In the rows, 128 means zero.
Known rows, with every step that occurs:
vese/sapa: [127 112 116  92 141  84 134 117 136 127  98 127 119 112 133 115 125 134
 117 125 130 139 157 134 139 118 129 161 116 133 127 157 134 120 118 150
 105 136 117 109 167 124 126 107 157 134 130 129 116 131 153 145 122 106
 153 135 135]
zadub/tevem: [116 149 117 161 140  97 120 130 129 109 115 117 135 103 128 102 150 105
 145 132 126 122 117 131 113 124 112 168 123 163 120 155 117 144 122 148
 119 143 103 118 126 116 116 128 135 126 141 136 112 142 151 124 113 103
 157 108 133]
taniru/sapa/sata: [103 103 121 159 149 193 123 122 120 114 138  97 120 117 132 136 120 137
 104 137 130 123 144 115 109 113  93 136 124 133  95 139 122 138 146  89
 153 141 138 113 157 120 109 137 130 125 148 101  91 138 149 117 124 158
 140 114 135]
nitu/vuvakub/gagis/lufo/fozam: [143 135  83 118 111 137 128 163 129 100 147 120 157  95 141 111 136 155
 119 141 134 120  92 159 114 161 127  86 146 118 131 133 149 111 181 160
 110  94 102 184 109 116 116 162 143 136 113 155 114 125 168 104 156 123
 133 134 108]
kavi/vese/sapa/feped/vuvakub/gagis/lufo/fozam: [162 129 107  72 107  62 123 140 112 149  93 121 141  80 130 140 109 122
 110 162 113 128 136 151 146 123 127 117 164  98 162 125 145  85 129  93
 130 159 148 116  96 110 137 110 158 132 135 118 152  63 127 128 164 124
 140 181 120]
feped/sapa/taniru: [106 113 134 142 147 118 136 112 154 113 136 116 129 138 145 116 120 113
 140 121 128 113 135 110 113 115 141 135 125 122 140 129 139 137 110 112
 114 124 148  85 167  98 148 159 143 116 122 126 133 113 119 133 108 132
 154 141 163]
nitu/vuvakub: [118 123  99 132 132 109 143 139 138  99 122 124 141 123 142  93 130 154
 129 116 137 122 121 138 119 128 116 134 120 135 109 143 137 130 143 146
 118 118 129 133 141 127 116 153 146 122 136 143  93 133 161 134 119 111
 147 112 127]
fozam/lufo/gagis/vuvakub/nitu: [118 155 189 121 112 102 113 140 140 128 146 139 106 131 115 166 130 120
 149 124 124  88 103 159 160 105 157  96 128 144 128 112 143 124 165 162
 128  76  69 118 155 154 108 157 148 109  69 156 164 162 144 119 124 120
 115 129 132]
lufo/gagis/vuvakub: [104 130 149 132 116 127 137 116 131 123 136 142 133 145 115 166 125 122
 132 124 115 121 134 132 138 120 132 113 145 145 149 129 120 143 148 137
 123 104 103 123 134 140 109 151 154 105 114 149 135 152 108 127 110 121
 122 109 115]
lufo/sata/sapa/vese/kavi: [156 131 124 104 127 156 125 125 112 147 119 141 106 147 118 138 133 137
 123 124 137 117 172  94 136 117 114 148 132 126 120 133 108 111 132 138
 140 175 146 157 110 128 170 108  99 110 155 136 127 119  67 146 138 156
 130 118 116]
tanup/lufo: [ 96 119 139 132 153 142 136 105 130 103 110 140 140 131 112 148 120 137
 121 126 138 107 136 127 102 143 125 127 113 157 141 138 143 124 108 139
 117 149 119 114 137 116 116 131 111 136 160 127 122 151 131 146 111 123
 112 112 136]
taniru/sapa/vese/kavi: [142 142 134 109 150 157 145 119 134 122 132 109 134 117 137 146 120 128
 110 116 125 129 158 102 116  89  72 138 141 127  87 143 120  96 125 122
 144 160 160 118 127 146 146 135 109 129 133  98  84 120 100 116 138 156
 128 100 121]
sapa/vese/kavi: [136 128 144 102 151 108 147 135 143 120 124 115 110 119 123 146 136 120
 112 115 113 122 153 104 135 109 103 137 132 142 109 138 120  89 120 146
 120 166 140 132 126 150 153 129 108 126 128 122  98 105  92 130 136 130
 118 101 129]
gagis/lufo/sata/sapa/vese: [145 138 124 119 114 196 119 136  95 145 120 127 132 140 118 118 111 130
 162 113 136 140 159 128 126 140 149 125 105 134 159 130 110 132 148 136
 139 164 155 156  97 125 156 117  97 123 138 119 133 131 108 119 125 171
 117 113 112]
fozam/lufo: [126 140 153 128 152  88 120 115 146 130 135 126 107 122 124 146 135 143
 136 131 121  97 114 139 130 134 146 122 113 144 109 120 144 148 123 159
  98  96  97 120 169 135 109 134 113 125 100 125 125 143 175 122 132 114
 116 124 130]
nitu/vuvakub/feped: [130 123  96 151 114 105 146 133 138  98 111 116 118 117 137  81 131 146
 132 128 153 128  81 140 131 144 107 156 105 100  95 146 126 128 109 132
 131 105 112 153 122 144  98 133 147 150 124 131  91 141 129 129 124 101
 143 118 122]
lufo/gagis/vuvakub/feped/sapa/vese/kavi/zadub: [148 119 152 116  98 146 136  95 125 161 138 140 120 149 115 172 150  98
 127 108 117 137 120 102 171  79  92 107 136  84 133 129 118  51  79 116
 138 118 159 130 100 173 142 131 140 144  97 126 136  93   4 173 126 144
 102  98 134]
nitu/vuvakub/gagis/lufo/sata: [147 138  84 111 119 133 111 185 102 135 151 117 139 116 145 111 126 144
 117 126 154 122  92 152 134 146 138 101 126  95 122 149 116 128 184 160
 130 130 117 176 122 114 118 128 124 126 119 135 116 140 160 114 150 129
 168 132 103]
vese/kavi/zadub/tevem: [124 132 104 146 154  93 116 109 112 150 130 118 139 108 128 142 148  93
 106 134 130 111 120 101 127  93  78 151 107 136 119 167 142  97  95 154
 109 147 133 149  97 129 133 114 129 126 152 137 113 102 106 150 139  96
 148  96 140]
fozam/lufo/tanup: [119 139 164 119 140  82 123 117 152 141 169 139 133 118 106 108 127 139
 103 146 114 115 119 148 147 155 141 129 123 126 104 128 132 155 128 143
 100  96  94 119 148 140 111 140 132 111  99 144 154 121 162 112 138 137
 110  95 117]
vese/kavi/zadub: [124 107 114 116 156 117 130 105 125 145 130 122 129 126 127 167 127 114
  86 123 129 115 125 103 133 104  87 115 110 115 122 157 154  94 101 149
 101 124 143 145 115 136 125 123 125 131 141 130 100  97 102 148 146 113
 114 112 143]
lufo/sata/sapa/feped: [136 123 111 144 115 142 118 140  98 149  86 148 132 154 126 109 120 147
 145 135 149 123 157 100 131 153 126 146 140 145 141 122 104 167 160 112
 154 143 137 116 122 124 132 115 105 113 157 138 159 132 116 129 134 147
 148 140 116]
sata/sapa/feped/bibak: [111 148 117 140 147 112 132 141 143 117  89 123 158 130 140  96 102 144
 167 118 134 128 166 120 103 135 146 145 150 151 134 108 147 147 124  83
 152 143 129  94 144 110 162 139 100 137 151 134 151 112 142 112 110 138
  98 177 131]
fozam/lufo/gagis/vuvakub: [118 146 171 122 124 103 121 113 146 147 153 147 115 147 112 178 130 144
 147 126 111  95 129 138 146 123 151 106 136 140 135 107 132 151 145 161
 115  72  87 131 165 150 109 153 136 101  85 143 155 148 133 130 121 116
 107 114 113]
kavi/vese/sapa/feped: [124 128 131  99 137  77 132 126 122 164  70 125 111 108 117 129 128 135
 108 118 133 147 180 124 155 118 109 151 120 136 157 155 127  92 119 104
 148 167 180  72 145 147 121 111 142 139 155 121 142  91 122 157 140 119
 147 130 131]
bibak/feped: [125 141 114 160 130 110 138 127 137 119 124 123 115 137 134 134 139 121
 129 114 121 164 104 119 131 144 112 130 118 174 122 117 122 146 127 138
 126 118 148 111 129 132 107 109 146 135 136 113 104 157 187 108 125 105
 118 104 145]
kavi/vese/sapa/sata/lufo/gagis: [119 101 148  87 136 161 131 114 123 172 121 160  66 125 101 160 127 145
  68 147 118 174 201 119 129 107 138 135  97  97 145 158 112  95 106 103
 148 162 187 130 126 143 127 104 127 124 162 121 142  92 122 176 151 119
 119 135 107]
tanup/lufo/gagis: [106 121 140 116 140 156 138 104 131 112 126 168 140 141 101 186 108 142
 121 135 134 115 137 112 116 141 134 108 122 154 144 153 132 120 126 144
 131 139 116 108 130 125 110 137  90 133 156 130 146 148 122 156 114 127
  84 104 117]
sapa/vese: [105 130 148 134 134 124 146 125 136  98 120 119 117 123 114 129 132 125
 142 110 115 137 155 131 132 118 112 132 129 153 125 143 109 105 121 144
 125 156 134 109 130 146 123 134 110 135 123 112 106 127 124 124 117 145
 113  99 129]
feped/sapa/vese/kavi/zadub: [144 112 138  97 142 142 136 101 135 140 134 118 139 133 131 152 150 112
 115 101 113 135 147 103 141  79  98 108 124 118 132 140 143  41  93 129
 112 152 188 101 130 144 160 132 106 148 128 118 111  73  76 177 134 150
 109  97 150]
gagis/lufo: [131 127 123 114 148 136 128 146 130 122 125 107 144 122 133 126 103 116
 135 122 124 135 112 144 106 140 153 109 100 142 155 138 144 145 142 142
 104 122 129 134 123 131 126 144 125 134 121 116 103 136 149 106 118 121
 117 113 129]
vese/sapa/feped/vuvakub/gagis/lufo: [168 135 106  66 143  27 129 159 116 143  88 111 141  93 153  92  86 117
 117 133 124 131 146 148 126 131 144 139 159  91 128 122 127 127 120 102
 126 154 116 103 134 116 159 102 142 126 110 111 132 103 138  99 134 105
 160 183 129]
vuvakub/feped/sapa/vese/kavi/zadub: [158 111 133 118 124 129 136 100 131 141 124 116 118 128 126 141 152  98
 118 109 128 144 108 106 156  91  89 128 107  89 114 144 125  52  62 119
 124 137 172 120 107 161 142 111 115 173 116 108 111  88  45 170 133 138
 108 105 150]
lufo/gagis/vuvakub/feped: [115 129 150 152 101 117 140 116 128 124 122 136 108 141 108 146 124 115
 138 133 129 130  91 133 147 130 121 137 129 110 135 132 107 143 116 130
 139  89  88 147 113 157  89 132 160 128 103 136 128 160  77 120 114 112
 119 116 116]
gagis/lufo/sata: [138 110 109 107 125 152 111 155 104 145 138 120 140 134 130 137 110 116
 138 131 134 120 107 130 143 135 156 115 107 136 160 138 125 158 174 153
 116 141 129 147 114 125 118 120 115 119 135 115 132 132 153 127 133 134
 146 117 116]
taniru/sapa/feped/bibak: [107 146 113 137 141 131 132 137 141 110 115 104 185 115 155 114  92 134
 153 116 131 127 160 119 116 106 111 139 166 147 111 129 142 141 145  71
 166 146 142  67 151 124 127 144  95 147 145  92 133 109 163 103 120 158
 119 157 119]
nitu/vuvakub/gagis/lufo/sata/sapa: [162 154  75 121 123 160 108 163  93 142 133 129 139 123 142  86 119 161
 122 128 168 124 111 148 100 163 146 109 119  85 124 141 126 141 173 149
 137 122 118 187 109  99 142 134 128 124 135 157 121 157 143 110 142 139
 155 150 106]
tanup/lufo/sata/sapa/feped/bibak: [100 131 113 134 127 153 118 130 111 135  94 148 170 149 121 125 107 166
 164 127 153  98 177 104 121 148 145 144 149 162 151 106 143 145 133  92
 167 185 136 102 132  96 162 113  66 134 192 127 193 118 127 165 111 159
 107 172 119]

Rows:
[112 118 115 135 130 186 121 100  98 130 106 164 134 156 107 137 119 156
 130 135 157 104 153 112 107 158 133 141 109 150 146 129 136 150 128 139
 131 158 124 143 121  92 132 106  99 125 185 141 151 166 110 163 112 148
 122 132 123] : tanup/lufo/sata/sapa
[143  90 100 147 114 147 127 145 143 112 124 103 114 120 144  71 161 151
 134 128 140 133  84 135 130 131 122 150 108  96  98 118 124 119 118  86
 147 123 145 126 154 130 132 146 154 149 128 135 102 115 117 169 109 118
 159 120 149] : nitu/vuvakub/feped/sapa/sata
[136 110 113 113 112 155 128 137 132 115 134 122 162 111 126 142 118 129
 143 151 114 120 106 140 125 147 141  98 123 160 172 127 156 140 171 152
  96 105 122 161 103 123 116 155 134 133 128 128 127 115 158 115 144 127
 110 119 121] : gagis/lufo/fozam
[137  89 148 109 134 194 127 132 142 138 156 159 110 149 128 150 143 135
 114 142 105 161 160 112  96 125 166 103 126 108 132 118 108 135 131 101
 135 123 163 108 140 128 142 140 100 123 135 127 140 117 127 157 128 130
 117 141 118] : feped/sapa/sata/lufo/gagis
[129 124 144 107 134 154 150 120 139 125 137 176 121 149 120 147 110 126
 115 138 117 157 153 121 101 135 151 114 128 112 130 144 109 145 123 146
 117 107 132 135 104 135 112 126  94 123 131 129 131 142 140 120 140 111
 100 132  94] : sata/lufo/gagis
[113 120 152 157 102 115 140 102 142 129 138 135 108 156 131 128 126 103
 146 131 131 123 108 110 138 117 138 137 135  87 140 118 112 142  94  96
 147  88 122 113 136 126 128 157 166 110  95 137 158 133  51 125  97 128
 143 134 144] : lufo/gagis/vuvakub/feped/sapa/taniru
[116 125 112  91 139  52 134 148 153 132  86 113 149 108 149 100 110 148
 149 110 126 133 191 128 151 112 145 163 158 141 133 132 145 121 131 106
 140 162 132  76 176 125 154 115 121 143 142 117 161  87 165 144 121 110
 134 174 132] : vese/sapa/feped/bibak
[108 128 147 168 114  96 140 111 124 114 113 109 106 126 121 109 136 112
 132 126 132 125  95 150 132 134 110 156 121 120 125 114 127 157 102 131
 120  96  87 146 125 144  94 126 170 132 106 134 106 157  87 113 112 105
 147 130 134] : gagis/vuvakub/feped
[108 156 166 139 111  78 119 116 162 134 151 133 111 136 117 154 122 140
 172 130 116 100  95 143 161 119 165 132 137 108 119 105 143 146 105 128
 139  74  60 141 156 151 117 131 123 136  79 129 167 134 129 130 114 116
  82 157 114] : fozam/lufo/gagis/vuvakub/feped/bibak
[124 129 122 167 132 120 140 116 152 127 145 119 122 152 151 113 140 107
 142 105 124 155 119 100 129 129 130 131 128 152 133 104 131 141 105 110
 137 122 179  79 154 106 143 134 150 120 131 112 132 133 161 116 112 114
 143 126 174] : bibak/feped/sapa/taniru
[103 117 110 162 128 147 122 107 110 135 124 139 105 161 127 112 103 132
 127 136 154 102 159  95 117 141 132 151 120 113 136 134 118 169 123 126
 145 135 126 150 123  88 140 127 122  91 157 140 147 144 109 119 124 151
 159 148 135] : lufo/sata/sapa/taniru
[102  92 143 140 151 155 137 134 128 123 136 128  88 136 124 115 131 133
  96 140 115 147 167 125  90 141 134 133 111 120 120 111 121 158 118 118
 124 136 143 150 126 130 125 124 108 115 143 123 109 123 145 126 136 115
 137 138 124] : sapa/sata/lufo
[114  87 123 146 117 224 130 111 123 114 150 137 130 125 133 136 132 151
  97 167 116 133 165 115  92 130  93 123 146 128 115 107 128 151 156 101
 144 117 149 161 108 117 103 133 115 116 153 115 112 126 158 114 167 151
 133 143 103] : taniru/sapa/sata/lufo/fozam
[ 92 137 162 142 123 111 128 147 125  93 116 102 125 116 134 120 134  99
 138 112 134 107 113 165 135 105 126 124 125 152 140 118 147 124 158 143
 123 108  92 114 137 132 112 151 183 117 103 154 119 163 128 111 109 122
 151 138 153] : gagis/vuvakub/nitu
[145 140 131 135 128 139 100 110 117 159 130 150 102 149 119 135 131 159
 146 143 146  92 128 122 130 144 157 138 111 130 121 114 129 173 136 159
 117 105 101 151 153 113 128 115 106 110 126 143 153 158 155 136 139 139
 129 143 116] : fozam/lufo/sata/sapa
[102 138 166 129 107 133 127 147 127 102 132 130 127 132 117 157 122 109
 141 120 127 114 116 155 151 101 138 109 133 146 143 136 130 116 169 143
 141  99  83 110 131 142 107 156 168 114  99 151 141 159 122 119 113 131
 125 124 135] : lufo/gagis/vuvakub/nitu
[104 105 149 139 139 200 141 115 124 134 178 138 132 124 120  86 115 132
  60 156 122 168 171 127  93 147  97 140 131  88  90 127 113 165 130  69
 148 134 155 140 102 126 115 128 121 104 147 122 122 122 143  96 146 168
 137 109 102] : taniru/sapa/sata/lufo/tanup
[116 147 101 138 143  89 137 150 134  91 133 118 131 105 141 102 136 154
 102 125 148 124 102 149 108 142 109 115 139 106  91 155 121 116 141 156
 124 111  99 140 145 120 106 146 142 137 117 147  93 147 155 112 136 112
 147 131 124] : nitu/vuvakub/gagis
[179 141 133 111 132 124 142 138 155 138 138 119 122 139 144 137 168 112
 129  99 105 173 130 101 141 106 115 128 137 169 117 101 124  83 110 124
 130 162 196  90 138 146 173 115 134 141 133 110 110 112 123 142 126 118
 115  95 158] : bibak/feped/sapa/vese/kavi
[108 131 121 151 133  90 136 132 154  92 119 107 128 112 131 111 113 119
 147 133 129 131  87 143 134 125 144 159 121 112 112 142 140 139  90 112
 129 123  85 124 132 125 116 114 121 166 124 108 117 125 146 123 110 116
 105 165 134] : vuvakub/feped/bibak
[149 124 107 105 115  99 129 138 126  93 139 119 160  93 136 147 108 109
 123 165 106 108  82 160 110 138 148 103 165 116 139 113 146 136 146 134
  91 115  82 162  92  93 127 136 141 124 112 129 115 112 155  98 145 129
 123 178 123] : feped/vuvakub/gagis/lufo/fozam
[135 116 153 149 107 191 129 128 137 159 163 155 104 178 137 139 168 128
 128 119  98 190 153 115 116 131 148 101 142 145 145  61 114 150 132  94
 149 112 187 112 133 137 144 130 156 103 129 131 147 138 133 135 121 105
 123 127 134] : bibak/feped/sapa/sata/lufo/gagis/vuvakub
[ 89 132 108 176 136 119 112  99 106 127 122 116 141 110 120 120 143 100
 131 123 129 125 122 123 127 108  93 146 106 147 131 172 129 111 101 150
 117 133 126 129 106 122 104 115 128 134 145 127 115 121 143 143 124 117
 143  97 142] : kavi/zadub/tevem
[170 148 145  99 132 131 111 123 122 175 137 148  87 146 114 155 143 155
 134 130 133  88 162  96 146 125 135 140 124 125 100 108 121 121 129 159
 128 146 123 166 138 143 171 105  82 108 125 133 148 126 101 147 153 146
 117 124 114] : fozam/lufo/sata/sapa/vese/kavi
[ 98 103 125 128 129 160 121 115 104 121 125 150 138 142 108 162 129 142
 120 138 143  95 135 116 143 141 128 130 116 158 146 138 126 135 139 152
 128 162 121 128 126 108 107 107 102 127 173 118 143 150 131 165 123 133
 132 113 121] : tanup/lufo/sata
[140 144 139 156 113 111 119  95 117 155 125 107 124 117 127  99 188  77
 146 113 123 131 114 117 151  79  69 164 123 114 123 121 120  65  62 125
 132 148 147 140  95 157 155 115 154 142 112 130 118  97  15 164 114 116
 161  93 153] : gagis/vuvakub/feped/sapa/vese/kavi/zadub/tevem
[ 84 140 144 159 120  83 135 125 148 102 128  99 132 121 133 104 121 115
 155 117 128 120 101 153 139 119 134 162 136 118 125 106 145 151  95 111
 125 110  79 135 132 129 121 126 156 146 113 126 121 127 112 116  99 110
 122 165 136] : gagis/vuvakub/feped/bibak
[151 135 118 144 127 128 131 125 151 124 131 125 141 141 150 126 158 114
 145 112 118 173  93 123 129 127 137 123 124 175 131 107 132 135 119 122
 117 116 164  72 157 121 128 119 152 147 133 121 117 142 180 130 117 110
 124 116 161] : bibak/feped/sapa
[129 125 141 121 127 104 101 124 127 153 151 136 107 141 120 158 135 146
 135 141 128  83 110 125 169 133 151 131 118 141 118 123 122 160 155 170
 111 111 100 134 163 136 106 109 104 114 115 120 151 141 174 145 144 127
 138 124 114] : fozam/lufo/sata
[146 127 150 139 111 135 142 122 143 100 112 112 117 123 126 101 153 116
 158 118 121 156 104 132 141 119 125 148 116 116 115 133 104  95  89 115
 131 136 142  87 133 148 130 120 122 171 105 104 112 127  89 142 107 145
 122 115 146] : vuvakub/feped/sapa/vese
[141 126 151 137  98 130 130 115 143 128 127 141 131 145 129 138 145 112
 156 133 122 140  83 132 139 120 146 127 132 109 140 119 116 136 111 113
 127  84 109 103 137 143 113 146 168 137  97 141 139 146  68 142 100 118
 125 129 129] : lufo/gagis/vuvakub/feped/sapa
[139 132 110 121 124 134 116 152 125 109 141 123 142  95 125 154 130 126
 114 154 124 121  90 154 118 159 138  81 144 128 146 137 138 126 171 160
 101 100  91 167 107 114 108 146 130 142 107 138 132 132 160  92 156 133
 117 143 114] : vuvakub/gagis/lufo/fozam
[139 151 152 132 117 153 109 110 115 151 128 140  95 149 107 133 134 163
 162 121 131  99 158 117 146 136 141 141 121 135 117 111 109 138 133 158
 137 138 124 141 148 136 142 110  80 115 115 125 157 140 129 138 138 167
 112 118 114] : fozam/lufo/sata/sapa/vese
[163 153  76 121 116 144 112 188  85 159 107 128 151 130 149  73 113 160
 136 124 169 124 132 135 112 171 135 107 141  94 130 127 113 146 178 121
 167 128 138 164 113 121 148 134 107 122 134 144 152 138 128 101 150 142
 162 150 101] : nitu/vuvakub/gagis/lufo/sata/sapa/feped
[154 160 117 123 126  70 135 145 126 129 172 126 159 107 132  93  98  91
  88 141 105 175  71 163 131 161 136 110 151 105 110 109 122 150 115  93
 121 126 125 130  92 106 129 100 166 118 114 117 121 122 178  62 135 124
 114 123 135] : bibak/feped/vuvakub/gagis/lufo/tanup
[132 149 123 118 158 118 120 157 121 118 132 106 129  99 133 128 117 112
 108 125 135 133  97 156 101 149 143  98 120 110 134 149 132 132 141 148
 111 112  98 140 127 117 117 131 120 146  99 124 108 149 151  84 134 118
 127 139 127] : vuvakub/gagis/lufo
[132 151 110 107 136 114 131 169 131 123 176 123 165  93 132  66 112 137
  86 131 141 151  97 173 113 175 134 100 133  80 112 155 126 125 157 133
 122 110 116 156 107 120 125 155 153 126 107 161 123 124 154  83 137 137
 135 103 108] : nitu/vuvakub/gagis/lufo/tanup
[142 140 126 140 110  76 137 141 136  83 115 113 122 125 145 116 115  86
 141 120 116 138  79 151 145 105 132 142 132 154 106 101 138 128 121 111
 135 133 122  95 107 117 125 100 175 128 128 112 100 148 198 106 115 109
 126 151 173] : bibak/feped/vuvakub/nitu
[144 107 133 152 133 170 131 134 139 141 145 134 102 155 147 109 169 128
 117 119 111 195 141 117  97 141 144 118 116 148 121  75 116 154 112  95
 136 133 197 109 140 123 146 113 132 131 143 112 116 132 177 132 129 105
 132 137 153] : bibak/feped/sapa/sata/lufo
[158 125 106 107 108  81 127 159 119 109 116 120 166 103 140 129 101 117
 132 163 105 104 104 145 126 152 134  97 188 126 147  93 134 137 161 106
 123 126 104 137  89 110 132 134 123 123 112 119 144  97 139  86 153 130
 134 175 117] : sapa/feped/vuvakub/gagis/lufo/fozam
[ 85 124 156 131 126 154 138  99 122 119 128 160 142 152  99 175 122 139
 129 124 127 107 146 124 117 137 125 107 135 163 159 120 140 125 132 139
 133 129 109 122 128 127 114 149 130 114 140 146 151 160  93 146 100 124
 102 102 119] : tanup/lufo/gagis/vuvakub
[158 120 103 100 130 198 112 116  85 186 130 129 129 145 121 151 114 121
 119 111 136 126 167  96 135 113 114 105  99 105 155 144 133  86 126 140
 130 165 187 188  69 139 171 106  88 127 149 119 125  88  65 148 150 168
 108 103 122] : gagis/lufo/sata/sapa/vese/kavi/zadub
